Known rows, with every step that occurs
zefakil -> guker -> vibi: [  7  -6   4   0 -18  27  -7  -5  13  23  -8  -4 -26   0  -7 -21  14  -1
  -1   1  11  -4   2  -3   0   0  21  18   1 -11   1   2 -30   8 -13 -11
  -7   2 -16 -46   4   0  -7 -24   4  -8 -11  -6 -25]
gomu -> nozuf -> lidot -> zumo: [  7 -10  -8   8  22   7 -18   7 -28 -31  15  -3  32  23  -3   4   4 -18
  -4  20 -13  -2 -10  24  -2   5  -6 -22   0 -22   5  12  20 -19   3  10
  11  -2   3  43   6 -32 -13  25 -19  13  11  -5  26]
guker -> lidot: [ -1  -2  14  13  10  -8   0  -1   9   8  -5  -5   2  -7   1  -9  -6   2
   3   2   1   4  16 -12  -9   4  24  13  -1  -9 -10  13   4   2  -2 -21
  -3  -9  -8  -2   2  -2   7  13   6  27   9 -13  17]
nozuf -> lidot -> vibi -> zefakil -> guker: [ -2 -21  14 -17 -37  10 -12   0  34  10  15  10 -12   0   4 -21  19 -10
  -5  27 -16  -3 -19  19  10   3   6 -17  -4   8  17 -23 -33   8 -12  -7
   0  -1 -15 -69   8 -17  -2  -5 -17 -40   3 -10 -19]
nozuf -> lidot -> zumo -> labilef: [  4   9  15  10   8 -16   0   5 -23 -17  11   7  22  12   0  19 -15 -14
  -3  -7  -1   3 -30  13 -21   4 -32  -4  -8 -20  -5  28  25 -11   4  14
   6 -14   8  72   8 -11   5   5  -9  13   7 -14  48]
guker -> lidot -> vibi -> zefakil: [ -5 -12  11 -19 -13 -10  -2  -1  41  15  -5  23  -9  -8  14  -7  -6   1
   5  23   3   7   4  -2   1   3  12   8  -6  22   1 -16 -14   8  -1 -27
  -1  -1 -21 -66  -1   4   4   6  -8   8  23  -1 -16]
zumo -> lidot -> nozuf -> labilef: [  5  -1  18  -5  -9 -12  18 -15  10  10  14   4  20  16 -17  13  34   4
  17  11   1   6 -14  29   3  -4 -25   8  -3 -36   1  31  -2  -7   4  33
  -7 -13  11  26  -6   1  23  -3  27  17   1 -25   6]
zumo -> labilef: [  0   8   9   7 -13  -5   5  -3 -14 -16  -7   0   0   2   0  10 -18   5
   3 -24   3   7 -12   2  -9  -7 -28  -9   0 -28 -10   8  17   2  -5   4
   2  -9  -3  52   1   4  13  -7  25  22  13 -23  28]
nozuf -> lidot -> vibi -> zefakil: [ -2 -24   9 -13 -24  -7 -19  -1  25   0  16  12   9   7   4 -11   7  -3
   4  30 -18   5 -21  27   8   2 -10 -28  -5  12  11 -18 -15   8  -4  -7
   4  -8 -17 -36   0 -18   0   7  -3  -3  29 -10   1]
gomu -> nozuf -> difes: [  5 -14 -31  -3   6  16 -27   3 -37 -28   0 -31   8  12  -2   8  -1   2
   4   5 -17   0   5   8  14   0   7 -32  13 -21   2  -7  16  15   0  10
  10   1  -4  -4  -8 -23 -20  -1  21  28  12   4  -7]
fesiv -> gomu -> nozuf -> labilef: [ -4   0 -21 -22 -14  48 -22  -3 -38 -46   1   6  32   1  -2   9  14  -3
   2  -5  -4  -7   0  21  12  -9 -37 -61  21 -18   8 -25  27 -15 -11  12
  -1 -23  -5  44  -1  -7  -8   9  -2  12   4  -1   0]
fesiv -> gomu: [ -5  -5  -2  15 -15  11 -17   3  -5 -24  -5   3   3  -9   3   0  -4   2
   0 -12  -9   3   7  10  11  -5  -9 -47  14 -10   1 -17   1   3  -4  -8
  -4 -21  -5  50   7 -12  -5  20  25  22   9   0  17]
labilef -> nozuf: [ -6  -4 -20  12   2   4  -6  -5  -5 -23   1   0  12   6   0  -8   2   9
   5 -15   2   4   0  14   6 -13  -4 -27   2  -1  -1 -15   4   2  -4   4
   2  -1   3  39  -8   1  -3  20  23   3   6   1   9]
guker -> vibi -> lidot -> nozuf -> difes: [  9  -3  -6 -10  22 -13   3   0 -16  37   5 -35  -4 -10  -7   9  -2  11
   5  15  -7   1  13 -23   7  17  21  19   0  19   3  13 -10  14  18   1
  -2   8   3 -41 -19  11 -10 -33   5  15   3  15 -27]
vibi -> zefakil: [ -3 -10  -8  12 -24  -9  -7  -1  11 -14  -9  -3 -25  -5   0  -8   2  -2
   5   5   0  -7   4   7   9 -17 -13  -7  -1  -2  -3 -15 -13  15  -9  -4
   3  17  -3  15   7  -2  11  16  34   8  15  -3   5]
gomu -> nozuf -> labilef: [  2  -5 -21 -16  -8  28 -10  -7 -35 -29   2  -6  18  11 -11   1  16  -3
   9   4   3  -6  -5  14   1 -12 -26 -29   8 -29   0  -9  19 -12 -10  16
   4 -12  -9  32  -2  -4   6   1   5  13  12 -13   4]
guker -> lidot -> vibi: [  0 -12  22  -8   6  -7  -3  -3  25  20   0  18   9  -4   8  -7  -7   5
   8  14   0  15   6  -5  -9  13  30   6  -4   0  -4   3   0   1   6 -28
  -4 -25 -26 -44   0  -2   2   4  -9  26  25  -8   4]
lidot -> vibi: [  2 -22   9  -2 -11  -6 -11  -5  14  -3   6  12  -6   4   0  -2  -5   5
  13  12  -1  12  -5   5   3   3   8 -19  -1 -11   0   2  -6   8   5 -11
  -1 -23 -26 -12   4 -10   2   2  17  29  34  -6   9]
gomu -> nozuf: [  2 -12 -16   4  -4  18 -12  -1 -24 -27   0 -11   5  11  -4  -3   4   3
   3   3  -6   3   9  12   6  -4   1 -30   8 -31   1 -10   9  -7  -6   2
   7  -1  -5  20   0 -16  -5  15  10  19  16  -5   6]
zefakil -> guker -> lidot -> nozuf: [ -2  12  15   5   3  -3  28   0  24  38  -8 -13 -19 -20 -11 -12  19   3
  -6  -1  -1   3  18  -7   4   5  38  29  -3 -31  -2  31 -23  -1  -8  -9
  -6   3   3 -35  -4   8  11  -5  -7  -8 -19   2 -12]
lidot -> nozuf: [  1  -4  -1  15   1 -19  13  -5  -4   4   0 -15  -6  -7 -17   3  13   9
  10   3  -5   8   2   6  10  -5  -2  -8  -3 -40  -3  29 -12   5   0   7
   0   1   1  38  -7  -1  13   1  37  26  14  -3  16]
vibi -> guker -> lidot -> nozuf -> difes: [  5   7   9 -12  16 -36  12   2   1  24  -5 -27 -11 -23  -9   8  -4   9
   2   3  -8   0  11 -20   3  13   2  30  -2  16  -2   4 -11  12   6   0
  -1  17  13 -58 -14   2   0 -15  -4   1 -13  20 -13]
vibi -> guker -> lidot -> zumo -> labilef -> nozuf -> difes: [ -2  26  -6 -19  31 -23   4   8 -14 -10 -10  11  15   1  15  29 -32  -3
  -8 -27  13  -5 -10 -18 -18   5 -33  31  -3  54 -10 -22  32  -2   9   8
   4  15  24 -11  -7  13 -13  -5 -37 -20 -24  30   2]
zefakil -> guker: [  2  -4   8  19 -18   9  -1  -2  11   0  -6  -9 -31  -5 -10 -19   9  -2
  -1  -7   1  -4   4  -3   4  -8  19   3   3 -24   0   1 -19   9  -8  -2
  -3  -1  -8   2  13  -7  10   2  17  -9  -8 -10   4]
lidot -> zumo -> labilef -> nozuf -> difes: [ -2  14 -27  -3  21  -9  -6   6 -30 -32  -5   8  20  17   7  35 -24  -4
   2 -32   7   3 -22   8  -3 -10 -39  -8  -2   7  -9   1  41  13  10  22
   8   3  16  59  -7   2 -15  -5   9   6  -3  16  15]
labilef -> nozuf -> lidot: [ -8 -10  -8   6   7   5 -13  -5  -4 -21  21 -10  41  14  -2 -15  11   4
  -2  -3 -16   3 -15  28   4  -5  -3 -40   2   2   6 -10   7  -5  -7   8
   5 -11  10  31 -13 -13  -8  23  -2  -4   2 -13  12]
fesiv -> labilef -> nozuf: [-18  -4 -21  12   4  20  -6  -7  -9 -40  10  22  17   0   4   2  -6   7
   8 -15   1   4   9   4  11 -27 -16 -21   2  35   7 -28   9  -7  -8   4
   2  -6   2  38   9  -6  -6  31  18 -10 -11   6   8]

Rows
[  3   2  24   6  -3 -19   5   0  16  11  -8  -2 -13 -18   2 -11 -10   4
  -1   1   5  -4  16 -24 -12   6   7  27  -1  19  -6 -17  -9  -5  -2 -19
  -4   8   4 -37   9   2  10  12 -15   1  -6  -1   5]
vibi -> guker -> lidot
[  0 -16  -4   0   1  22 -18   1 -25 -27  20 -21  33  18  -5 -11  11  -4
  -3  14 -26   3  -6  24   2   3   6 -44   7 -31   9   0  10 -15  -9   7
  12  -7   0  19  -5 -31 -10  16 -10   6  13 -18  12]
gomu -> nozuf -> lidot
[  7  -3   8  11   6   5  -5  -3  -3  23   3  -7  -6  -3   3 -13  -9   6
   2   9   5  -4  16 -26 -11  12  28  17   0  20   0  -6  -8  -4   9 -18
  -5   2  -7 -16   4  11   0  -7   0  12   9  -6  -9]
guker -> vibi -> lidot
[ -5  18 -14   5  12  -9   8   2 -21 -34  -7  26  17  15   6  21 -20  -2
  -2 -28  17   4 -17   5 -13 -14 -43  -7  -6  -1  -9   4  33 -10   4  17
   6  -1  14  79   0  10  -1  13   0   0  -1   7  28]
lidot -> zumo -> labilef -> nozuf
[  3  -9 -11  -6 -23   7 -10  -3  13   8 -11   5 -22  -1   0  -9   4   1
   6  16   9  -6   2   2   2  -9  -9  10  -4  12   0 -21 -25  17 -12 -11
  -2  20 -13 -33  -4   3  -7  -7  20  10  11   0 -25]
guker -> vibi -> zefakil
[  7   1   9  31  20 -26   2   7  -7  -2   0   8 -14  -1   3   6 -18 -10
   3   5  11 -11  16 -30 -13   5  11  25  -4  14  -7  13   9 -11  23  -5
  -2   3   7  56  22   1  16  27   1  12   6   6  31]
vibi -> lidot -> zumo
[ -6 -10 -11  -6  -6  41 -29   5 -28 -47  17 -13  48   9   2  -2  11  -4
 -12   4 -32  -1   3  38  13   5  -8 -79  20 -15  16 -20  17 -17 -12   3
   6 -19   4  37  -2 -34 -25  27 -23   9   8  -6  13]
fesiv -> gomu -> nozuf -> lidot
[ -5  23  -4  11  22 -12  14   6 -21 -19  -1  24  17   7  14  19 -30   0
  -6 -28  15   0  -1 -17 -20  -5 -24   7  -3  29  -8  -3  33 -25  18  10
   4   5  23  73   6  22   8  14 -20 -14  -7  13  28]
vibi -> lidot -> zumo -> labilef -> nozuf
[  2   3  -3  -6  -4  -9  17 -12 -16   5   4 -10   3  -8 -23   7  22   4
  17   1   6   4 -13  12   6 -12 -31  -4  -4 -41  -4  28  -2  -4  -4  23
  -5 -11   0  40 -10  11  25 -15  28  17   8 -10   9]
lidot -> nozuf -> labilef
[ -1  -5  -2   8 -40   7   1   2  24   2 -15  -1 -44 -10  -2 -21  13  -7
  -3   1   3 -13   1  -2  12 -16   3   3   0  -9   3 -18 -32  17 -18  -4
  -1  23  -3 -17  15  -1  11   3  19 -29 -10  -4 -17]
vibi -> zefakil -> guker
[  7   2  13   5  -6  22   1   0   9  36  -3  -8 -29 -12   1 -25   4   0
  -8   4   8 -11  17 -33  -8  11  42  31   3  20   4 -10 -26  -6   3 -17
  -8   6  -8 -53  12  13  -1 -18 -20 -26 -17   3 -28]
zefakil -> guker -> vibi -> lidot
[  1   2   8  18  10 -24  22  -1  -4  20   6 -15 -11 -15  -8  -4   1  10
   4   4  -7  -1  21 -21   3   4  15   9   1 -11  -1  21  -8 -10  14   1
   0   3  11  27  -2  10  19   9  11   8   8   5   9]
vibi -> lidot -> nozuf
[-10   7  -1  -4   2  10  -2  -4 -18 -26  17  -2  46  15   4   2  -5   8
  -6 -26 -13  10 -28  28 -10  -7 -31 -39   0  -7   2  -5  29 -12  -9  15
   8 -13  16  50 -14  -1  -4   3 -12 -15  -2 -21  22]
zumo -> labilef -> nozuf -> lidot
[ -2 -10 -32 -11  -3  37 -35   8 -41 -45  -3 -20  23   5   5  17  -2   1
  -5  -7 -24  -1  12  16  27   4  -7 -70  25  -8   8 -30  25  12  -3   5
   5  -8  -1  16  -7 -27 -34   8  12  19   8  13  -9]
fesiv -> gomu -> nozuf -> difes
[  9 -13   7   7   6 -24   3  -6   6   8  13 -21  10  17 -12  20  16   9
  12  15 -20  10  -1  20  17   7   5   1   3 -22   2  33  -2  21  13  27
   0   0  14  -5 -11 -17  -5  -4  39  25   4 -10  -6]
zumo -> lidot -> nozuf -> difes
[ 11   3   7  11  24  -6  -3   6  -1  19  -1  12 -14   2   4   3 -17  -9
   1  16  21  -7  13 -33 -18  12  17  37  -6  31  -6   1  -3  -9  21 -12
  -5   5  -4  11  12   7  -2   2 -13  16   3  12   5]
guker -> vibi -> lidot -> zumo
[ -6   8 -26 -10   4   4  -8  -3 -27 -30  -1  -5  25  12   6  20 -16  11
   1 -36  -5   9 -17   6   3 -11 -28 -28   5   2  -4  -9  35  18  -1  18
   8  -2   9  34 -18   7 -13 -14  22   1   0  -2   2]
zumo -> labilef -> nozuf -> difes
[  6   2   7   2  16  -8  16  -3   2  41   3 -15  -9 -11  -7  -4   4  11
   3  14   4   0  18 -20  -1  11  18  22  -3   9   2  13 -16 -10   9  -6
  -4   6   1 -24 -11  17   4 -19  -1   7   6   9 -16]
guker -> vibi -> lidot -> nozuf
[ -6  29  13  -5 -12  -7  20  10  21  11 -25  26 -33 -11  12   5 -13 -19
 -15 -11  19 -11  -3 -14 -17  -6 -15  48 -10   2 -10   7   4  -2  -8  -7
   0  23   6  -7  16  16  14  -2 -28 -29 -27   7   2]
vibi -> zefakil -> guker -> lidot -> zumo -> labilef
[  7 -19  19  -9 -20 -20  -7  -3  24  -1   3  17 -14  -6   1  -3 -10   7
  10  12   1   3  -6  -8  -3   5 -15  -2  -3  23   4 -33 -19  -1   8  -7
  -3  -2 -17 -48  10  -7   6  -2  -7  -4  21   2   1]
lidot -> vibi -> guker
[ 12   6  10  12   9   6   3   7   6  30  -5   9 -33  -4   4 -10  -5 -15
  -9  11  21 -16  15 -36 -13  14  34  52  -4  24   0   6 -18 -10  15 -11
  -8   9  -2 -24  22  11  -3 -10 -30 -23 -21  15 -16]
zefakil -> guker -> vibi -> lidot -> zumo
[ -3  -9 -31   3  11  -1 -20  -1 -19 -22   3 -19  18  11   2   5  -3   8
   7 -13  -9   2  -3  11  13  -9  -1 -28   6   4   0 -17  14  25  -1  11
   5   0   6  14 -14  -7 -18   6  29  10   3   5  -6]
labilef -> nozuf -> difes
[ -2  23 -11  -8  27   2   9   3 -15  -1  -2  29  18  12  16  17 -27   1
  -7 -19  25  -1  -2 -19 -24   4 -16  22  -6  43  -5  -5  25 -23  14   1
   0   6  12  29  -1  30  -9 -10 -34 -14 -10  17   0]
guker -> vibi -> lidot -> zumo -> labilef -> nozuf
[  0   7   1  -6  14  -9  15   1   6  36  -7 -31 -15 -18 -10  -2  14   1
  -5   0 -11   2  11  -8  13  11  37  29   0 -18  -1  34 -13  18  -1   0
  -4   4   4 -56 -13   1  -4 -23   3  -2 -23   8 -22]
zefakil -> guker -> lidot -> nozuf -> difes
[ -2 -16   4 -12 -44   8  -3  -1  41   9  -6  18 -38  -7   4 -16  11  -4
   1  18   2  -2  -6   6  13  -8   6  -3  -2   5   9 -28 -35  17  -9 -12
  -3   8 -23 -64  13  -4   5  -5  -1 -30   8   0 -26]
lidot -> vibi -> zefakil -> guker
[ -1  -8  26 -10  -7   6   2  -1  37  30  -3  17 -12  -9   6 -19   2  -2
  -3   9   4   8   8  -9  -5  14  46  21  -3  -3   0   7 -17   1  -2 -28
  -7 -19 -27 -79   8   1   2  -6 -22  -8  -1  -7 -14]
zefakil -> guker -> lidot -> vibi
[  8   3  -2 -10   9   7  10   0  -3  49   2 -35 -24 -14  -8  -4  10   7
  -5   9  -4  -7  14 -28  11  17  42  31   2  15   7  12 -24  12   8   1
  -5  15   3 -79 -12  13 -11 -45  -8 -19 -22  17 -45]
zefakil -> guker -> vibi -> lidot -> nozuf -> difes
[ -9  18   0 -26 -20   0  29  -5  25  33 -12   2 -22 -25 -11 -12  34  -6
  -2   8   9 -12  -1   2   6 -11  -4  36  -6 -11   1  14 -21   0 -20   9
  -7  12   3 -43  -6  27  24 -20 -12 -37 -30   0 -31]
vibi -> zefakil -> guker -> lidot -> nozuf -> labilef
[ -9  32   0  -2  17   8  22   7   7  -2 -13  26   4   2  11   7 -13 -10
 -15 -32  20   1  -4  -7 -19  -3  -3  32  -6   5 -10  13  21 -16  -4  -2
   0   1  13  15   2  20  -3   1 -37 -36 -34  13   4]
zefakil -> guker -> lidot -> zumo -> labilef -> nozuf
[  6 -10  18  11  -4 -23  14  -9  18  11  11   1   5  16 -11  10  22  10
  11  13  -9  12   3  25  10   3   1   6   0 -36   2  29 -13   0   8  19
  -2  -2  12  13  -1 -10  12  12  30  22   8 -17   8]
zumo -> lidot -> nozuf
[-14  33  -9 -12  -1   4  19   8  22  -1 -22  35 -11  -4  18   5  -8 -12
 -19 -25  20  -7  -7  -1 -10 -14 -22  33  -8  25  -5 -15   8  -8 -12  -1
   2  27  17  -4   3  25  -1   5 -36 -56 -36  19 -12]
vibi -> zefakil -> guker -> lidot -> zumo -> labilef -> nozuf
[ -7  11   3  -5 -14  -9  29   3  36  37 -17  -4 -36 -26  -6 -14  21  -2
 -10   9   0  -4  15  -2  13  -5  18  35  -5 -10   3  12 -32   3 -16  -7
  -4  24   5 -52  -5  14  13  -4  -7 -27 -23   7 -26]
vibi -> zefakil -> guker -> lidot -> nozuf
[  2 -28  21  -5  -5  -2 -17  -4   9  -4  26   2  26  11  -1  -9   3   0
   6  23 -20  13 -20  21   1  12   5 -35  -3  -5   8   3  -4   0   4  -5
   1 -30 -21 -13   1 -22  -1   2  -2  17  28 -22  14]
nozuf -> lidot -> vibi
[  2  20 -22 -15  34   2  -4   6 -29   2  -1  11  20  13  16  30 -32   1
  -8 -22  15  -3  -7 -23 -16   9 -17  20  -2  54  -4 -11  33  -1  19   8
   3   9  14   3 -10  20 -24 -24 -24  -7 -11  27 -11]
guker -> vibi -> lidot -> zumo -> labilef -> nozuf -> difes
[  3  11  17  15  14  -7   9   8  18  18 -13  13 -22  -7   3  -9   0 -19
  -8   1  17  -7  11 -15 -11   7  33  45  -5  -8  -8  21  -5  -3   2 -15
  -6  -2  -4  -5  19  -1   7  12 -18  -3 -22   3   9]
zefakil -> guker -> lidot -> zumo
